Each row was made from one path, in order. Every step used is in the known rows, and no mark comes twice. Write each row's path.
In the rows, zero is written as 128.
Known rows
G -> U -> M -> B: [128 118  88 145 100 155 160 141 142 187 118 118 132 167 102 167 107 142
  90 106 165 121 127 107  66  84 151 123 136 139 168 134 139]
V -> K -> R -> U -> B: [148 142 146 123 172 135 185 154 162 133 157 156  82 152  95 118 109  88
 145 173 140 112 153 107 179 105  83  81 119 152 132 114  90]
E -> G -> U -> B -> R: [145  95 116 154 119 131 155 123 102  95 127 112 186 188 114 109  89 118
 152 150 211 127 122  92 126 137 170 185 121 114 165 148 136]
G -> E: [140 113  91 121 128 140 130 142 114 122 107 116 136 105 140 155 147 136
 129 130 111 139 133 144 107 113 109 126 153 132 122 137 188]
Q -> R -> B -> M: [121 109 117 137 108  94  67 130  95 141 138  90 131  77 178  87 146 127
 167 110  77 124 103 136 154 105 176 164 117 105 123 118 106]
Q -> X: [134 127  74 132 149 141 121 116 153 123 103 139 127  86 108 147 131 132
 164 116 119 134 145 131 128 131 122 152 116 120 125 124 128]
B -> U: [128 132 106 128 117 129 122  97 154 108 118 120 103  96 167 166 122 113
 137 129  93 138 115 115 103 126 108 145 129 122 136 133 121]
M -> B -> U -> K: [121 150 120 134 119 160 121 120 149 187 126  70  91 150 198 189 118 113
 105 101 110 125  94  73  81 106 120 139 152 137 142 130  95]
V -> K -> R: [147 132 149 141 146 131 140 127 140 111 123 150  99  85  77 121 117 160
 130 138 103 125 155 152 135 135 101 122 124 134 126 120 127]
E -> G -> M -> B -> R: [142 151 126 141 118 133 126 143 120 111 105 103 128 140 128 124 121 165
 160 121 204 150  86 101  99 175 150 198 165  74 175 116 130]
G -> U: [143 118 112 121 102 116 157 125 123 122 111 142 163 122 112 132 108 143
 106 136 118 137 133 119  69 114 126 135 128  99 145 132 167]
T -> V: [136 133  61 122 114 123 148 116 143 139 101 126 124 105 135 150 131 139
 135 170 131 119 151 140  85 142  63 122 123  85 100 134 124]
Q -> X -> L: [138 138  71 152 139 158 129 113 153 129 102 161 164 110  86 141 120 147
 163 105 131 129 149  94 113 130 100 155 122 106 110 135 126]
T -> V -> K -> R -> U: [155 133 113 115 157 111 162 149 164 140 128 157  55 134 111 125 113 121
 138 174 127 112 185 143 144 128  61  85 101 107 104 107 112]
V -> K -> R -> U: [148 142 157 123 165 132 148 143 148 116 138 155  65 128 109 116 114 117
 132 138 109 124 156 127 142 119  93  97 115 130 128  96 125]
B -> U -> K: [118 141 118 130 114 139 102 103 143 159 131  83 104 132 207 163  95  99
 125 111  98 141 115  76  97 118 122 148 129 135 124 136 113]
G -> E -> B -> U -> K: [ 91 113  95  92 127 153 113 110  96 149 145  60 135 165 252 158 102  92
 114 103  95 152 116  84 121  66 142 109 125 164 124 163 128]
T -> V -> K -> R -> U -> B: [161 139 109 113 158 117 198 151 182 153 152 151  75 155  99 124 107  96
 148 215 154  97 179 118 174 111  51  73  99 148 107 121  80]
M -> B: [128 152 117 142 132 158 154 128 139 156  98 126 118 115 124 168 152 149
 123 118 135 125 106 126  84 136  93 129 170 114 144 120 116]
G -> M: [132 164 109 104  92 110 144 138 147 122 112 134 136  86 117 125 122 148
 134 157 127 152 117 116  91 148 100 143 143  98 143 120 147]
E -> G -> M -> B -> R -> U: [133 154 129 128 143 133 135 163 124 114 122 105  94 184 159 125 124 121
 163 115 207 148  90  87 105 163 147 167 156  69 180  92 122]
M -> B -> R -> U -> K -> V: [128 129 141 132 184 166 108 150 112 127 114  67 112 226 180 159 102  86
 149 118 165 128 108  50  89 106 117 141 127 124 140  87 127]
R -> U -> K -> V: [145 135 112 123 170 155 121 142 129 149 126  97 129 179 179 151  74  72
 146 139 117 134 135  63 118  89  91 115 117 120 123  87 127]
V -> K -> R -> G: [139 132 191 144 147 122 125 122 137  98 138 188 126  85  57 100 144 156
 115 125 112 119 147 177 174 163 124 114 134 142 103 120 135]
Q -> R -> B: [147 114 124 121 135 121 103 145 108 158 135 115 141  75 168 109 158 139
 158 120 100 140 127 131 106 143 148 140 118 116 100 111 122]
V -> K -> R -> G -> U: [149 114 198 126 119 103 148 137 133 103 146 199 156 107  38  91 129 159
  85 134 117 120 158 163 150 141 152 109 122 141 125 126 154]
E -> B -> R: [ 69 118 116 122 149 144 123  89  71  65  97  90 161 159 181 115 128 128
 147 120 147 153 115 128  97 152 138 142 102  98 122 139 136]
U -> K -> R -> G -> M: [130 172 193 111 126 108 128 151 141 182 153 142 151 121 111 101 114 141
  98 127 122 147  93 116 135 191 151 117 152 145 105 123 131]
T -> V -> K -> R: [163 129 109 127 130 118 153 134 158 131 117 150  87  95  81 126 122 166
 134 182 125 113 183 159 134 136  68 110 104 115  99 125 120]
Q -> R -> U: [123 114 116  97 160 123 152 160 123 156 127 106  88 135 175 113 119 105
 152 144 116 145 133  84  97 151 125 141 112  85 100  99 140]
V -> K -> R -> G -> E: [148 108 178 121 138 128 118 153 120  98 141 167 131  91  65 106 168 152
 103 121 105 118 160 186 187 139 137 104 145 176 103 136 183]
M -> B -> R -> G -> E: [106 103 160 132 131 144 101 142 101  89 107 118 148 152 125 144 206 141
 110  92 161 123 101 160 117 168 155 144 165 149 121 140 189]

Write each row's path
[124 150 107 127 155 138 180 135 152 141 134 129 117 164 150 138 119  60
 142 166 148 118 126  93 132 114  79 100 135 134 135 120 103] : R -> U -> B
[129 160 195 100 114 100 110 136 158 172 169 135 118 122 151 123 103 119
 100 127  94 152  81 100 149 173 162 136 144 164 113 135 108] : B -> U -> K -> R -> G -> M
[147 109  71 166 119 173 157 142 121 187 130 115 131 174 105 155  85 138
 113  90 189 124 126 111 104  94 170 150 146 128 189 131 122] : E -> G -> U -> M -> B
[138 131  77 130  95 118 138 120 156 115 100 122 105  85 107 134 133 154
 131 169 142 108 189 151 111 122  60 126 100  90 110 130 128] : T -> V -> K
[161 143 162 143 145 125 111 129 130 124 150 160 120  77 104 118 157 155
 142 111  96 117 155 174 153 115 117  97 122 159 126 115 107] : V -> K -> R -> B
[ 85 105 118  94 132 130 123 100  96  90 143 141 156 130 198 135 159  98
 116 110  90 151 114 150 162 105 146  98 129 167 116 164 136] : R -> G -> E -> B -> U
[148 171 201 113 116 110 149 163 166 134 141 184 114  89  29 106 170 177
 105 142 142 125 122 149 151 161 121 111 158 146 136 113 115] : V -> K -> R -> G -> M -> B
[153 117 138 153 124 136  78 111 156 138 175 130  69  99 139 149 119 117
 147  93  96 118 157 163 182  75 166 106  94 208 141 130  86] : V -> K -> R -> B -> U -> M
[132 133 153 163 115 105  69 115 117 109 152 137 105  73 112  98 138 141
 153 107  68 101 133 184 198  81 145 120 122 150 149 113  91] : V -> K -> R -> B -> M
[120 175 154 113  93 114 145 147 159 148 125 161 148 101  86 123 183 151
  99 127 150 139  93 134 105 169 117 126 177 119 140 120 123] : R -> G -> M -> B
[103 134  94 155 103 121 134 101 131 116 127 107 130 124 125 120 113  97
 154 161 122 110  98 117 179  95 116 145 139 126 151 145  90] : U -> B -> M
[124 140 112 131 121 149 140 110 159 139 118 117  83 121 165 187 142 125
 126 122 109 132 101 105  94 108 104 139 153 131 152 131 100] : M -> B -> U
[ 93  86 147 154  96 118  99 108  99  95 119 119 168 170  93 113 128 125
  94  85 188 129 131 142 113 164 212 162 100 124 126 150 185] : B -> R -> G -> U -> M
[109 141 112 156 100 108  63  95 106 112 139 115 140  84 169 122 151 123
 158  96  77 108 103 166 156 100 144 139 137 111 150 118 102] : R -> B -> M
[ 53 139 136 114 166 154 108 108  76 118 121  58 131 237 251 114  94  67
 127  85 157 150 113  76  99 139 143 122  89 103 115 114 120] : E -> B -> R -> U -> K
[129  82 133  98 138 117 117 167  97 135 125 119 159  93 128 100 174 137
 128 123 113 143 128 141 136 163 165 144 142 140  76 137 190] : Q -> R -> G -> E
[177 121 118 122 115 106 102 118 168 131 159 153  85  81 142 146 140 138
 153 156  86 106 170 164 154 103 100  99  91 159 113 132  77] : T -> V -> K -> R -> B -> U
[ 68 103  71 113 116 130 111 109  67  91 116  91 150 139 187 117 128 117
 138 118  84 141 107 147 168  67 140 113 131 123 147 156 138] : G -> E -> B -> M
[112 117 125 149 108 144 146 133 141 174 131 147 157 162  82 150 136 138
  69  91 170 114 118 140 105 121 174 117 146 146 152 136 140] : R -> G -> U -> M -> B
[ 98 111  80 101 145 155 148 122  84 110 115 110 165 135 180 135 136 121
 132 117 114 151 127 138 124  91 115  96 132 135 126 152 157] : G -> E -> B
[158 109 149 112 106  86 160 138 152 118 138 197 150 106  42 100 131 165
  85 170 133 106 185 172 137 146 119  99 103 127  99 136 146] : T -> V -> K -> R -> G -> U
[129 130 125 127  94 130 136 133 120 176 124 102 163 151 148 139  88 125
  84 110 129 134 127  82  65 113 141 137 130 114 134 131 164] : G -> U -> K
[145 129 111 144 105  89  78 121 134 123 148 134 100  80 117 107 139 151
 158 152  82  90 158 191 192  91 115 110 101 127 126 123  75] : T -> V -> K -> R -> B -> M
[107  98 175 133 103 104 104 110  99  61 111 148 183 147 101 105 147 137
  95 109 154 133 121 141  96 178 181 167 119 104 123 138 190] : B -> R -> G -> U
[124 109 172 138 112  88 154 124 127 122 164 178 176 155  61  91 107 108
 113 159 115 109  89 140 212 113 173 119 139 164 147 156 101] : K -> R -> G -> U -> B -> M
[115 123 124 143 132 133 137 106 123  86 111  98 148 153 130 128 138 108
 157 157 173 128 113 107 121 153 116 162 127 124 125 145 129] : U -> B -> R
[133 130 176 136 162 126 134 123 126 129 137 181 138 109  85 114 144 139
 118 118 107 136 111 170 154 184 128 116 154 149  99 130 126] : K -> R -> G
[ 54 110 176 116 114 121 101  95  63 103 127 101 217 207 176  88 114 119
  74  81 167 146 112 106 102 158 202 144 100 111 117 150 150] : E -> B -> R -> G -> U -> K
